Each row was made from one small tree. Brackets hold a mark, then the marks that hang from it, in alphabetical order. Every link used is in the known rows. Write each row's tree.
Known rows:
[vave [nalep [vasi zapos]]]: [-0.20  5.96 -0.02  1.40 -1.52 -6.10  0.33 -3.87  1.35 -0.34  3.25 -0.02
  3.53  2.25 -0.12  2.40 -3.07  1.59]
[zapos lagob]: [ 0.78  6.77 -1.54  0.13 -2.21  1.53  0.55 -5.54  0.89  0.62  5.27  1.06
 -0.81 -0.09  0.94  1.19 -2.81  0.61]
[vasi [zapos [lagob tuni] [mitor bezome] zata]]: [ 1.26 -0.53  1.78 -0.92 -3.63 -1.66 -1.25 -2.66  3.09 -2.73 -2.65  2.88
  1.36  0.42  0.68  1.10 -2.68 -2.40]
[mitor bezome [zapos lagob]]: [ 0.77  3.90  0.65  1.55 -3.84 -1.91  1.28 -6.99  0.13 -2.88 -1.39  0.52
  2.77  3.06 -2.10  0.57 -4.14 -0.23]
[vave [nalep vasi]]: [-0.39  6.96 -0.89  1.26 -1.06 -4.34 -0.01 -4.04  1.34 -0.24  6.00  0.21
  2.24  2.02  0.55  1.99 -3.80  1.92]
[punos zapos]: [ 0.15  4.89 -0.04 -1.14 -1.08 -1.79  1.34 -3.68  0.98  2.33  2.82  0.53
 -0.91  0.26 -0.57  0.43 -3.14  2.26]
[zata [zapos mitor]]: [-0.08  3.08 -1.04 -0.58 -1.44  3.33  1.20 -2.59  0.44  0.00  4.19  0.64
 -1.27  0.57  0.22  0.30 -1.64 -0.45]
[zapos mitor zata]: [ 0.22  1.61 -0.06 -0.88 -2.13  1.36 -2.63 -3.00  2.32 -0.49  8.00  1.72
 -1.25 -0.91  1.13  1.13 -3.68 -0.53]
[nalep vasi [zata [zapos lagob mitor]]]: [-0.97  5.02 -1.80 -0.69 -0.03  2.00 -2.47  1.33 -0.15 -2.26  4.33  0.38
  1.95  0.44  1.36  0.18 -3.02  0.95]
[punos [zapos [lagob [tuni vasi]] [mitor bezome] zata]]: [ 1.35 -0.19  1.39 -2.55 -2.66  0.35 -2.07  1.15  1.39  0.41 -2.24  3.42
 -0.97  0.58  1.60 -0.72 -3.39 -3.03]
[nalep vasi [zata [zapos lagob [mitor bezome]]]]: [-1.12  4.63 -1.51 -0.38 -0.48  1.29 -2.41  0.93 -0.08 -3.37  2.48  0.52
  2.97  1.68  0.91 -0.24 -3.61  1.06]
[mitor [zapos lagob]]: [ 0.97  4.71  0.01  1.00 -2.96 -0.49  1.31 -6.22  0.21 -0.60  2.03  0.19
  0.82  0.56 -1.18  1.48 -2.93 -0.62]
[mitor bezome [zapos [lagob [tuni vasi]] zata]]: [ 1.43  0.93  2.07  0.68 -4.15 -3.13  1.58 -4.42  0.11 -2.49 -6.98  1.88
  2.22  1.67 -1.29 -0.23 -4.67 -3.65]
[zata [zapos [lagob [tuni vasi]] [mitor bezome]]]: [ 0.76  1.33 -0.70 -1.02 -2.65  3.14  1.68 -0.61 -0.55 -0.52 -3.56  2.36
 -0.35  1.53  0.58 -0.57 -1.70 -3.89]
[punos [zapos [lagob tuni] mitor zata]]: [ 1.41  0.55  1.55 -2.87 -1.68  1.62 -2.50  0.45  3.61  0.07  2.23  3.33
 -2.70 -1.01  2.83  0.03 -2.68 -1.62]
[nalep zata]: [-1.32  5.80 -2.76  0.20 -0.81 -2.32  1.75 -5.07 -1.72 -0.74  1.88  0.54
  1.64 -0.30 -1.50  1.42 -3.74  1.75]
[zapos [lagob [tuni vasi]] [mitor bezome] zata]: [ 1.24 -0.41  0.28 -1.40 -3.66  1.27 -2.15 -0.60  1.02 -1.07 -1.84  3.86
 -0.20  0.25  1.61  0.03 -3.84 -4.74]

Which tree is each row?
[ 0.56  3.73  0.95  0.93 -2.50 -3.94 -2.95 -1.84  2.41 -2.91  3.96  1.36
  3.61  3.15  1.67  1.62 -3.41 -0.01]
[vave [nalep [vasi [zapos lagob [mitor bezome] zata]]]]
[ 1.31  2.38 -0.16 -1.14 -2.63  4.26 -4.18 -1.87  2.77 -1.18  9.04  2.63
 -1.99 -0.81  3.22  0.88 -2.95 -1.70]
[zapos lagob mitor zata]
[ 1.62  3.21  0.15 -1.05 -2.59 -0.08  1.01 -2.33  0.91  1.14 -1.71  2.79
 -1.49 -1.89  1.95  0.13 -3.56 -3.58]
[zapos [lagob [tuni vasi]] zata]
[ 1.60  2.02  1.43  0.09 -3.26 -1.72  1.69 -3.66  0.19 -0.15 -3.72  1.56
  0.35 -0.86 -0.49  0.59 -3.55 -4.08]
[mitor [zapos [lagob [tuni vasi]] zata]]
[ 0.73  1.10  0.52 -2.19 -2.20  0.44 -1.23 -0.95  2.36 -0.23 -0.73  2.97
 -0.70  1.27  0.72  0.23 -2.76 -0.64]
[punos [zapos [lagob tuni] [mitor bezome]]]
[ 0.64  3.18 -0.75 -0.44 -2.40  4.74 -0.03 -2.04  0.78 -2.03  2.82  1.59
 -0.56  2.15  1.46 -0.45 -1.75 -1.27]
[zata [zapos lagob [mitor bezome]]]
[ 0.74  0.46  0.35 -0.63 -3.50 -1.96  0.05 -3.58  1.90 -1.50 -3.46  2.35
  2.11  1.11 -0.94  1.88 -2.01 -1.61]
[vasi [zapos [lagob tuni] [mitor bezome]]]
[-1.10  2.54 -0.60 -0.56 -1.38 -4.02 -2.40 -0.16  0.69 -3.08 -2.60  1.15
  5.09  0.80 -0.84  1.61 -3.86  0.83]
[nalep [vasi [zapos [lagob tuni] [mitor bezome]]] zata]
[ 1.43  0.29 -0.16 -1.91 -2.93  2.35 -2.20  0.05  1.03  0.76  0.85  3.62
 -1.80 -1.72  2.29  0.76 -2.90 -4.93]
[zapos [lagob [tuni vasi]] mitor zata]
[-1.06  3.82 -1.02 -0.12 -1.54 -3.08 -3.37 -0.61 -0.11 -2.63  0.76  0.40
  5.31  1.50 -0.78  1.54 -3.86  1.62]
[nalep [vasi [zapos lagob [mitor bezome]]] zata]
[ 0.53  0.90  0.96 -0.54 -2.81 -1.97 -1.22 -3.42  1.91 -0.44  2.78  1.03
  1.00 -0.48 -0.37  1.81 -2.54 -0.57]
[vasi [zapos mitor zata]]
[ 1.06  4.30 -0.84 -0.77 -1.83  2.13  4.17 -1.95 -0.79  1.26 -3.73  1.50
 -1.34 -0.20  0.87 -0.50 -1.47 -2.94]
[zata [zapos [lagob [tuni vasi]]]]
[-0.47  7.04 -1.48  0.91 -0.26 -1.83 -0.06 -0.82 -0.41 -2.91  3.14  0.77
  2.67  2.41  2.09  0.78 -2.70  0.50]
[vave [nalep vasi [zata [zapos lagob]]]]
[ 0.02  0.66 -0.79 -0.95 -2.73 -4.32  3.35 -2.82 -1.51  3.51 -7.23  1.67
  1.31 -1.00 -2.90  2.04 -2.31 -3.39]
[lagob [tuni [vasi [zapos mitor]]]]
[ 0.49  1.06 -0.79 -0.95 -3.04  1.38 -0.97 -3.21  2.18 -2.04 -0.01  3.35
  0.09  1.11  0.56  1.21 -3.16 -1.76]
[zapos [lagob tuni] [mitor bezome]]
[ 0.91  1.47 -0.41 -2.56 -1.99  1.02 -0.79  0.68  0.15  3.08 -0.85  2.69
 -1.54 -0.28  0.58  0.64 -1.95 -2.53]
[punos [zapos [lagob [tuni vasi]] mitor]]
[-1.10  3.37 -1.07 -0.84 -0.40  0.31 -1.42  1.33  0.62 -3.67 -0.81  1.26
  2.74  1.14  0.96 -0.19 -3.71  0.27]
[nalep vasi [zata [zapos [lagob tuni] [mitor bezome]]]]
